Every row comes from one small tree of marks. Brackets hold a mark, then the marks that hang from it, in alphabetical order. Every link used is in the known rows. Which tree was each row made from?
Known rows
{buraf {lepe kepo} moro}: [  2,  -3,  14,  -1,   0,   9,   2,   1,   1,  10,  -4,   4,   0,   3, -22,
   2,   7,   2,  -4,   0,   2,   5, -10]
{mumup buraf moro sepuf}: [  8,  -8,   4,  -1,  -8,  -6,  -2,  17,   1,  -2,   4,  -6, -13,   4, -16,
 -22,  -9,   9,  -3,  -9,   2,  26,  -5]
{kepo {buraf moro sepuf}}: [  6,  -3,   9,  -4,  -9,  12,  -5,   3,   2,   5,   2,   8, -14, -14, -15,
   0,  -1,  -5,  -9,  -1,  -6,  10,   1]
{lepe {buraf luzef moro} sepuf}: [ 10,  -2,   4,  -9, -15,   1,  -5,   5,  22, -10,  11,  19, -19, -17, -16,
   9, -11, -11,   0,  -4,   4,   9,  -5]
{lepe {buraf luzef} {kepo sepuf}}: [ -8,  -8,   9,  -5,  -8,   3,   0, -26,   8, -11,   6,  11, -18,  -6, -18,
   8,   0,  16,  -2,  -4,   9,  -2,  -4]
{lepe {buraf {moro mumup}} kepo sepuf}: [  4,  17,  10,  -7, -12,   7,   1, -10,  15,   1,  12,   0,  -5, -15, -17,
  12,  -5, -10,  -4,   8,   8,  10,  -7]
{mumup buraf}: [ -1,  -7,   8,   2,  -7,   0,   2,   7,   6,  -6,   5, -10,   6,   2,  -7,
  -4,  -4,  -3,  -1,  -4,  -2,  12,   0]
{moro mumup}: [  0,  -2,  12,  -1,  -8,   4,   1,  -8,  -3,   1,  14,   2,  18, -11,  -1,
  11,   2,   6,  -4,  -8,   2,  16,  -1]
{sepuf {buraf lepe luzef moro}}: [  8, -27,  14,  -4,  -8,   5,  -3,  16,   4,  -5,  -4,  17,  -6,   4, -20,
  -2,   1,  -4,  -4,  -7,  -5,   9,  -6]
{mumup {sepuf {buraf {lepe kepo}}}}: [  2, -19,  13,   2,  -2,   4,  -2,   4,  -2,   1,  -4,  -7, -11,  16, -35,
  -1,   3,   8,  -6,  -1,  -1,  11, -12]
{buraf {lepe sepuf} {moro mumup}}: [ 12,   1,  18,  -5,  -6,   7,  -1,   2,  14,   7,  11,  12,   9,  -8, -13,
  16,   4,  -7,  -2,  -2,   2,  23,  -9]
{buraf lepe luzef moro sepuf}: [ 10, -16,  23,  -8,  -7,   9,  -1,   2,  11,   6,   1,  31,  -7,  -7, -20,
   4,   5,  -1,  -4,  -3,  -3,  19, -12]
{sepuf buraf}: [ -3, -14,   9,   4, -11,   1,  -2,   7,  -1,  -9,   6,  -7,   1,   4, -13,
   7,  -2,   1,  -5,  -7,  -4,   5,   0]
{moro {mumup {buraf lepe luzef}}}: [  7, -23,  17,  -5,  -5,   3,   4,  -3,   7,  -1,  10,  16,  12,   1, -12,
   4,   3,   1,   2,  -9,  -1,  29,  -6]
{sepuf {buraf lepe luzef {moro mumup}}}: [ 10, -23,  18,  -7,  -9,   7,  -2,  11,   2,  -2,   1,  21,   5,  -3, -16,
   3,   3,  -3,  -5,  -8,  -3,  17,  -6]
{mumup buraf moro}: [  1,  -9,   7,   1, -10,  -1,   3,   6,   2,  -2,   9,  -4,  -3,   5,  -9,
  -9,  -5,   6,  -1,  -9,  -1,  21,  -2]
{mumup {buraf lepe} moro sepuf}: [ 10, -16,  13,  -1,  -3,  -3,   1,  18,   8,   0,   6,   2, -10,  14, -24,
 -17,  -3,  11,   0,  -7,   0,  32,  -9]
{buraf lepe moro sepuf}: [  6,  -5,  26,  -4,  -6,   8,   0,   8,  14,   8,   3,  20,   1,  -2, -17,
   7,   7,  -1,  -4,   4,  -3,  16, -10]
{kepo {buraf moro}}: [  6,  -5,  -1,  -1,  -6,   9,  -5,  10,  -3,   1,   0,  -1,  -8, -10, -11,
  -5,  -4,  -4,  -6,  -8,  -3,   2,   6]
{kepo buraf}: [  0, -12,   0,   3,  -7,   8,  -2,  -5,  -5,  -2,  10,  -4,  -6,  -5, -12,
   7,  -2,   2,  -5, -12,  -3,   6,   5]
{buraf {lepe kepo sepuf} {moro mumup}}: [  8,   4,  16,  -4,  -3,  11,   2, -12,   8,  13,   5,   7,   3,  -5, -23,
  15,   6,  -5,  -4,   1,   5,  19, -14]
{buraf luzef}: [  2, -17,   5,  -1,  -9,   3,  -2,  -7,  -3,  -5,   6,  12,  -2,  -7,  -9,
   4,  -2,   6,  -3, -15,   3,   9,  -3]
{mumup moro}: [ -1,  -7,   7,   1, -11,   2,   1,  -3,  -4,   1,  12,   3,  -4,  -2, -10,
   1,  -2,  12,  -3, -16,   1,  16,  -4]
{lepe {buraf luzef} kepo sepuf}: [  0,  -6,   4,  -3, -13,   4,   0, -24,  13,  -7,  12,   8, -21,  -7, -29,
  17,  -7,  -2,  -1,  -3,   7,   8, -11]
{sepuf {buraf luzef}}: [  1, -26,   6,   1, -13,   2,  -3,   1,  -5, -12,   2,   7,  -7,   1, -15,
   5,  -4,   2,  -5, -13,  -3,   6,  -2]
{luzef {buraf lepe moro}}: [  5, -17,  16,   1,  -5,   5,   1,   9,   6,  -5,   6,  19,   0,   8, -12,
  -3,   3,   8,   1, -12,   0,   7,  -6]
{moro {mumup {buraf lepe}}}: [  3, -12,  19,  -2,  -3,   3,   6,   4,  11,   2,  12,   1,  21,   6,  -8,
   6,   5,   2,   1,  -2,  -3,  26,  -5]

Write each row's tree
[  1,  -7,  14,   3,  -2,   8,   3, -19,   8,   6,   8,   0,  -7,   7, -32,
  22,   6,   0,  -2,  -3,   3,  16, -15]
{buraf {lepe kepo sepuf}}
[  2,  -1,  24,  -3,  -3,  12,   3,  -6,   7,  14,  -4,  12,  -5,   1, -26,
   4,  10,   0,  -7,   8,   0,  13, -15]
{buraf {lepe kepo} moro sepuf}
[ -4,  -8,  15,  -7, -14,   7,   3, -24,  12,  -1,  10,  19, -17,  -8, -26,
  12,  -2,   5,  -4,   1,   3,  10,  -9]
{lepe {buraf luzef sepuf} kepo}
[  7, -23,  15,   0,  -7,  -1,  -3,  17,   2,  -3,   6,   3, -15,  14, -31,
  -6,  -2,  15,  -5, -11,  -2,  24, -10]
{mumup moro {sepuf {buraf lepe}}}
[  3,  10,  13,  -9, -13,   3,   1,  11,  15,  -5,  15,   8,  11, -18,   1,
   4,  -4,  -2,  -3,   2,   4,   8,   3]
{lepe {buraf {moro mumup}}}
[ 12, -14,   4,  -3, -15,   3,  -8,  10,   4,  -8,  -2,  10, -19,  -6, -21,
   2,  -9, -15,  -6,  -7,  -1,   8,  -6]
{lepe {sepuf {buraf luzef moro}}}
[  7, -17,   8,   3,  -4,  10,  -3, -10,  10,   2,  15,   2, -12,   2, -30,
  23,   1,  -4,  -1,  -9,  -4,  18,  -6]
{kepo {buraf {lepe sepuf}}}
[ -1,  -7,  29,  -3,  -3,   9,   9, -17,   9,  11,   7,   5,  10,   7, -24,
  10,  10,   1,  -4,   8,  -3,  29, -14]
{moro {mumup {buraf {lepe kepo} sepuf}}}
[ -2, -12,  19,   1,   1,   8,   0, -12,   2,  -3,  -4,  16, -11,  12, -18,
  -5,   9,  18,  -2,  -5,   6,  -2,  -9]
{luzef {buraf {lepe {kepo sepuf}} moro}}
[  3, -10,  29,  -4,  -6,   6,   7,  -4,  16,   6,  13,  10,  16,   2, -15,
  11,   7,   0,  -2,   4,  -6,  35,  -9]
{moro {mumup {buraf lepe sepuf}}}
[ -4, -20,  21,   1,  -3,   4,  -2,   3,   9,  -9,   4,   2,  -1,  13, -18,
  13,   8,  10,  -3,  -5,  -1,   7,  -4]
{kepo {sepuf {buraf lepe}}}
[ 10, -11,  16,  -3,  -1,  -1,   1,  13,  10,   2,   8,  -2,  12,   5, -16,
  -7,   0,   5,   0,  -2,  -1,  31,  -7]
{moro {mumup {buraf lepe} sepuf}}
[  5, -18,  11,  -1,  -4,   8,   1, -26,   5,   4,   6,  13, -14,   3, -33,
  19,   4,   0,  -1,  -8,   4,  17, -17]
{buraf {lepe kepo sepuf} luzef}
[ 11,  -8,  -6,  -3,  -8,  13,  -6, -16,  -5,   3,  -4,   8, -31, -12, -31,
   1,  -6, -10,  -7,  -8,   1,   5,  -5]
{lepe {kepo {buraf luzef moro}} sepuf}
[ -1, -12,   8,  -4,  -7,   5,  -5,  -5,  -6,  -6, -14,   7, -21,  -1, -19,
  -9,   2,   5,  -9,  -3,   4,  -7,  -4]
{lepe {kepo {sepuf {buraf luzef moro}}}}
[ -8, -19,  19,   5,   1,   7,   3, -26,   0,  -6,   4,  13, -10,  17, -20,
   7,  10,  26,  -1, -10,   6,   2, -10]
{luzef {buraf {lepe {kepo sepuf}}}}
[ 20, -12,  13, -10,  -3,   3,  -5,  12,   3,   5,   1,  24,   1, -11, -16,
 -11,   0,   7,  -4, -10,   4,  24,  -8]
{buraf lepe luzef {moro {mumup sepuf}}}
[  3, -15,  26,  -2,  -8,   4,   6,   1,  15,   6,  11,  12,  -7,  12, -23,
   1,   4,   6,  -1,  -2,  -6,  35, -12]
{mumup {buraf lepe sepuf} moro}
[ 10,  -4,  19, -10, -13,   8,  -3,  -7,   2,   6,   3,  28,   3, -22,  -7,
   2,   1,  -1,  -8,  -4,   1,  20,  -6]
{buraf luzef {moro mumup} sepuf}
[  3,  -2,  24,  -4,  -3,   9,   6,   5,  13,  11,  -6,   5,  -5,   8, -27,
  -6,   6,  -8,  -4,  13,  -4,  17, -13]
{mumup {buraf {lepe kepo} moro sepuf}}
[ 12, -29,  15,  -5,  -7,   2,  -4,   5,   0,  -5,   5,  15,  -1,   2, -24,
   2,   0,   9,  -4, -11,  -1,  26,  -9]
{moro {mumup {sepuf {buraf lepe luzef}}}}
[ 1, -1, 16, -4, -9,  4, -5,  9,  1, -6,  0,  2,  5, -8,  0,  1,  2,  4,
 -8, -1,  1,  4,  3]
{kepo {sepuf {buraf {moro mumup}}}}
[  5, -15,  17,  -1,  -6,   5,  -2,  23,   7,  -3,  -2,   4,   1,   7, -19,
   2,   3,  -4,  -4,  -1,  -5,   7,  -4]
{sepuf {buraf lepe moro}}
[  1, -19,   3,   2, -12,   6,  -3, -19,  -3,  -6,   0,   0, -23,   3, -32,
  13,  -4,  -6,  -6,  -8,   1,   7, -12]
{lepe kepo {sepuf {buraf luzef}}}
[ 17, -20,   4,  -5,  -5,  11,  -6,   0,   8,   1,   4,  19, -22,  -8, -30,
   8,  -3, -11,  -2, -11,  -3,  16,  -6]
{kepo {buraf {lepe sepuf} luzef moro}}
[ 12, -10,  10,  -9, -12,  14,  -4,  -9,  -2,   6,   4,  25, -10, -24, -12,
   2,  -1,  -3,  -9,  -7,  -5,  19,   0]
{kepo {buraf luzef {moro mumup} sepuf}}
[  0,  -6,  17,  -1, -12,   2,   3,   0,   8,   2,  10,   5,  -8,   3, -16,
  -4,  -3,   3,  -4,  -2,  -4,  29,  -7]
{mumup {buraf sepuf} moro}
[  3,   0,  18,  -4,  -1,  11,   4,  -5,  -1,  13,   2,   6,  11,  -3, -15,
   3,  10,   2,  -5,   0,   3,  12,  -9]
{buraf {lepe kepo} {moro mumup}}
[  5,  -6,  11,  -1, -11,   6,  -1,   2,  -3,  -6,   8,  15,   8,  -7,   2,
  -6,  -2,   8,  -4, -12,   2,   8,  -1]
{luzef {buraf {moro mumup}}}
[  9, -21,  10,  -7,  -1,  11,  -7,  -1,   3,  -2,  -3,  22, -19,  -5, -18,
  -1,   5,   8,  -2, -11,   0,   6,   1]
{kepo {buraf lepe luzef moro} sepuf}
[  7, -19,   5,  -3, -12,   3,  -5,  16,  -3,  -9,  -6,  10,  -9,  -5, -12,
  -8,  -6,  -5,  -7,  -8,  -2,   3,  -1]
{sepuf {buraf luzef moro}}
[ 12, -28,   5,  -1,  -5,  10,  -4, -17,   6,  -1,  12,  16, -20,  -2, -32,
  21,  -1,  -4,   0, -16,  -3,  20,  -7]
{kepo {buraf {lepe sepuf} luzef}}
[  3, -16,  10,  -4, -10,   2,  -8,   9,   0, -12,  -8,  12, -15,  -5, -11,
  -6,  -1,   4,  -6,  -7,   2,  -2,   0]
{kepo {sepuf {buraf luzef moro}}}
[  7, -27,  23,  -5, -10,   4,   4,  -4,  12,   3,   9,  26, -12,   8, -26,
  -3,   2,   6,   0,  -7,  -5,  36, -14]
{mumup {buraf lepe luzef sepuf} moro}
[  6, -16,  26,  -1,  -7,   9,   1,   2,  13,   0,   6,  28,  -5,   6, -17,
   1,   4,   7,  -3,  -4,  -3,  15, -11]
{luzef {buraf lepe moro sepuf}}
[  6,  -4,  16, -12, -16,   4,  -2,   4,  20,  -6,   7,  28, -13, -17, -13,
   2,  -6,  -4,  -4,   2,   0,  10,  -5]
{lepe {buraf luzef moro sepuf}}
[  5,  -9,   5,  -4, -15,   0,  -2, -11,  20, -13,  19,  14, -17, -12, -18,
  19, -10,  -5,   1,  -8,   4,  13,  -6]
{lepe {buraf luzef} sepuf}
